Each row was made from one walk, in order. Every step used is in the known rows, and no mark comes twice. Write each row's walk.
In the rows, zero is written as 128.
Known rows
b > s > t > e > q > m: [151 244 161 123 131 151 156  94 196 111 120  59 125 154 131 118 139 200
 185 177  87 153 180 171 151 133 100 128 130 152 120]
n > t > x: [118 126 127  90 102 111 165 137 114 124 133 145  92 177 110 127 100  69
 119  81 133 112 108 112  84 130 180 119  99 120  88]
s > t > f > q: [121 110 136 172  58 179 143 103 129 118 138 105 153 126 132 109  97  79
 146 187 143 108 124 144 218  98  92 104 108 155 132]
e > q > f > t > n: [149 179 116 101 125 106  11 102 117 129 161 146 137  95  75 130 189 155
  73 175 106 109 162 135 143 138  67 135 135 126 147]
t > e: [120 127 154 122 132 113 142 138 136 103 144 149 116 145 110 120 111 121
 140 130 109 138  91 157  72 132 123 169 133 119 120]
q > f > t: [140 106 123 107 124 125  63 111 121 157 125 176 131  94 129 141 127 122
  90 176 146 119 148 115  97 131 110 129 135 124 114]
t > f: [101  96 102 134 116 143 107 142  84 106 132 142 137 103 147  76 117  76
 127 144 122 129 116 139 127 116 139 163 105  98 147]
f > t: [109 124 140 138 120 113  93  98 117 140 103 150 120 135 151 129 153 123
 120 143 124 136 139 126 118 122 104 123 134 169 111]
b > s: [122 138 149  98 129 151 114  74 119 124  89 123 123 146 167  89 149 159
 135 129  73 116 133  67  81 148 131 144 110 145  87]
b > s > t > f: [ 98 152 150 151  72 196 119  74 125 114 115 115 143 129 165  52 119  96
 163 202  88 117 172 142 167 108 136 124  93 127 115]
f > t > x: [121 127 150 139  99  74 113 119 152 118 110 143 100 134 159 124 122 104
 102 115 146 142 169 145  91 132 130  85 119 164  93]
n > t > x > q > c: [137 109 133 160 117 101 224 197  80 142 125 101 111 144 140 145 138  78
 125  56 151 156  81  83  91 128 218 105  97  95 132]
b > s > t > f > q: [135 142 162 166  53 204 127  58 142 120 120  96 149 131 166 100 122 127
 155 212 131 124 144 117 197 108  97  84 102 149  86]
q > m > t: [117  99 122 121 153 124 135 136 140 133 115 145 128 119 185 123 140 177
 122  84 145 126 133 115 150 135 136  97 151 177 156]
f > q > m > t: [137  89 128 137 125 127 126 119 162 135 118 130 142 118 184 173 139 194
 119  93 178 124 105  86 178 132  96  66 170 212 133]
n > t: [100 123 119  94 120 140 144 107  77 153 116 141 110 171  99 134 120  82
 134 111 114 109  86 104 106 118 161 141 114 108 103]
q > m: [123 128 106  85 164 120 149 138 122 152  95 116 144 111 177 132 129 141
 126  88 117 131 114  75 119 152 141 124 143 161 140]
m > t > f: [ 91  72 118 167 111 152  79 128  94  84 149 174 111 114 158  73 126 102
 136 130 146 130 138 176 161  85 137 140 128 116 164]
t > x: [121 104 131 118 133  93 152 142 135  99 132 141 109 147 142 101 101  89
 108  88 118 105 132 105  85 144 164 124 104 142 107]
f > t > x > q: [110 112 163 161 113  91 150 133 142 127  93 112 122 123 163 162 134 135
  98 104 152 158 148 146 129 148 126  76 143 150 114]
n > t > f > q > m: [133 132 108 102  87 160 151 151  90 164 110 116 132  85 134 160 121 101
 133 121 207 146  80 102 176 117 121  74 137 135 118]
x > q > f > t: [124  94 137 121 143 149  95 113 113 166 100 137 153  93 131 172 147 158
  75 160 150 132 130 107 131 158 110 120 155 106 140]
n > t > f > q: [119 112 121 128  70 168 124 123  77 134 136 126 125 131 109 144 111  72
 128 150 185 132  76 122 164  95 118 117 113 107  98]
s > t > e > q > c: [151 180 153 201 129 111 164 162 164 100 180  92 116 167  88  94 130 117
 192 172  88 149 129 180 137  82 135 185  94 121 162]
n > t > x > q: [104 118 142 117 107 125 195 141  97 146 111 112 116 166 110 161 115  90
 111  67 147 134  92 121 106 149 183  94 125  96 101]
e > q > m: [126 159  86 103 189 107 127 142 143 126 108  82 126 122 143 121 147 166
 146 102  99 125 140 106 145 142 124 157 130 152 157]
e > q > y: [140 130  89 134 210 132 122 125 149 123 139 125  91 117  88  69 143 150
 172 124  51  91 139  94 149 121 122 176 111 120 105]
b > s > t > x: [130 171 174 122  82 148 164  72 174 109 120 113 127 179 170  72 105 115
 141 142  79 103 179 115 114 144 154  88  88 165  71]
x > q: [ 91  92 130 139 161 147 155 127 100 139  98 102 152 140 137 150 145 135
 121 101  94 123  90  93 131 157 137 145 148 123 139]
m > q > f > t > e: [164 136 131 140 122  90 103 123 158 159 134 183 144  91 107 188  93 168
 128 158 160 171 164 152  92 130  88 151 180 120 122]

Write each row's walk
[128  77 118 103 147 139 147 165 128 124 128 129 145 109 119 142 106 113
  67 111 138 104 120  87  88 170 165 121 124  77 133] => t > x > q > f
[122 143 150 103 113 133 169 132  97 125 151 157 105 175  70 150 108  88
 154 124 132 144  67 165  71 115 146 154 128  97  90] => n > t > e
[135 100 122 124 134  90 155 156 174 105 126 149 110 130 189 118 119 152
 117  48 164 126 160 130 126 146 167  65 140 183 137] => q > m > t > x
[148 168 132 124 142 164 111 125 182 102 185 112 145 154  43 120  84 121
 159 205  90 101 144 195 125 116 110 183 114  88 154] => s > t > e > q > f
[122 131 100 142 179 116 102 129 154 118 119 104 122 127 161 117 157 201
 151  90 117 122 159 141 178 125 122 130 149 156 175] => e > q > m > t
[131 177 149 172 131  87  83 120 156  99 131 122  98 147  89 142 146 162
 156 171 133 171 155 215 116 102  67 160 141 132 123] => f > t > e > q
[151  80 129 128 156 144 146 108 156 149 141 143 113 102 120 125 128 130
 151 110 109  81  84  38 158 127  99 108 138 170  62] => f > q > y
[148 113 107 124 137 103  81 102 141 180  97 173 159  88 138 169 115 160
 109 148 145 137 169  92 115 135 102 149 166 131 135] => m > q > f > t
[126 189 136 124 136 121 136 126 118 109 158 116  93 180  35 139 130 126
 173 141 119 147  92 195  94 101 127 184 115  87 112] => n > t > e > q
[134 107 124  83 125 148 166 148 102 147 127 131 133 135  82 162 106  88
  82 107 160 106  93 104  90 158 183 103 118  59 111] => n > t > x > q > f
[108  54 127 187  89 156  83 113 121  89 156 151 125 103 160 118 129 125
 130 141 186 123 113 149 194  86  90  90 131 146 145] => m > t > f > q
[ 95 126 119 152  86 181 134 113 107 118 146 127 156 128 131  74  94  55
 155 183  99 113 139 170 184 106 134 135 113 126 153] => s > t > f
[146  90 136 173 138  87 202 202 113 118 115  94 133 131 182 124 142 106
 108  66 133 152 107  86  91 141 193 121  97 113 149] => t > x > q > c
[141 181 109 112 177  93 147 160 158 109 129  86 116 125 109 142 146 176
 160 117 118 159 132 162 109 136 111 171 148 129 154] => t > e > q > m
[145 114 157 137 126 138 110 138 126 149 130 154 152 105  90 191 135 165
  90 178 172 168 115 166 104 141  97 125 177  98 136] => x > q > f > t > e
[154 183 130 158 137  95 156 183 105 114 168 115  82 164  71 118 139 107
 182 127 131 168  87 154  79  80 157 192  94  78 131] => n > t > e > q > c
[124 118 123 106 150  97 213 179 140 136  88  87 145 110 188 158 133 157
 101  50 148 143 126  99 125 192 163  78 146 154 142] => t > x > q > m
[115 115 111 103 172 142 184 157 109 164  72  87 160 104 179 166 152 163
 118  76 117 135  90  83 147 174 147 117 168 148 153] => x > q > m
[114 122  80 155 149 133  76 162 139 103 134 113 121  92 159  87 146 169
 155 124 155 154 182 183 204 108 115 138 135 115 194] => e > q > m > t > f
[148 149 130  86  92 120  39  99  93 150 149 183 141  90 105 138 171 132
  48 152 116 109 138 112 121 150  87 104 137 141 129] => q > f > t > n
[138 132 105 139 156  73 126 157 184  83 137 107 101 130 170 104 132 179
 131  64 151 128 194 153 140 126 140  94 132 159 157] => e > q > m > t > x
[151 168 118  82 145 146  99 135 124 126 173 143 108 138  17 140  99 117
 144 171 139 116  99 167  72 104 132 190 116  40 126] => n > t > e > q > f
[143 147 106 127 152 125  33 106 142 131 133 140 125 110 102 127 147 155
 109 191 125 114 172 129 123 111  97 163 125 106 135] => e > q > f > t
[108 156 146 116  87 143 137  84 108 135 164 132 156 153 101 105 149  89
 113 132  43  86 116 138 180 151 100 103 129 181 145] => s > t > n
[137  92  83  97 162 129 116 121 126 163 122 161 169  98 124 150  92 143
 117 112 107  97 130  61  93 152 136 184 150 115 142] => m > q > f
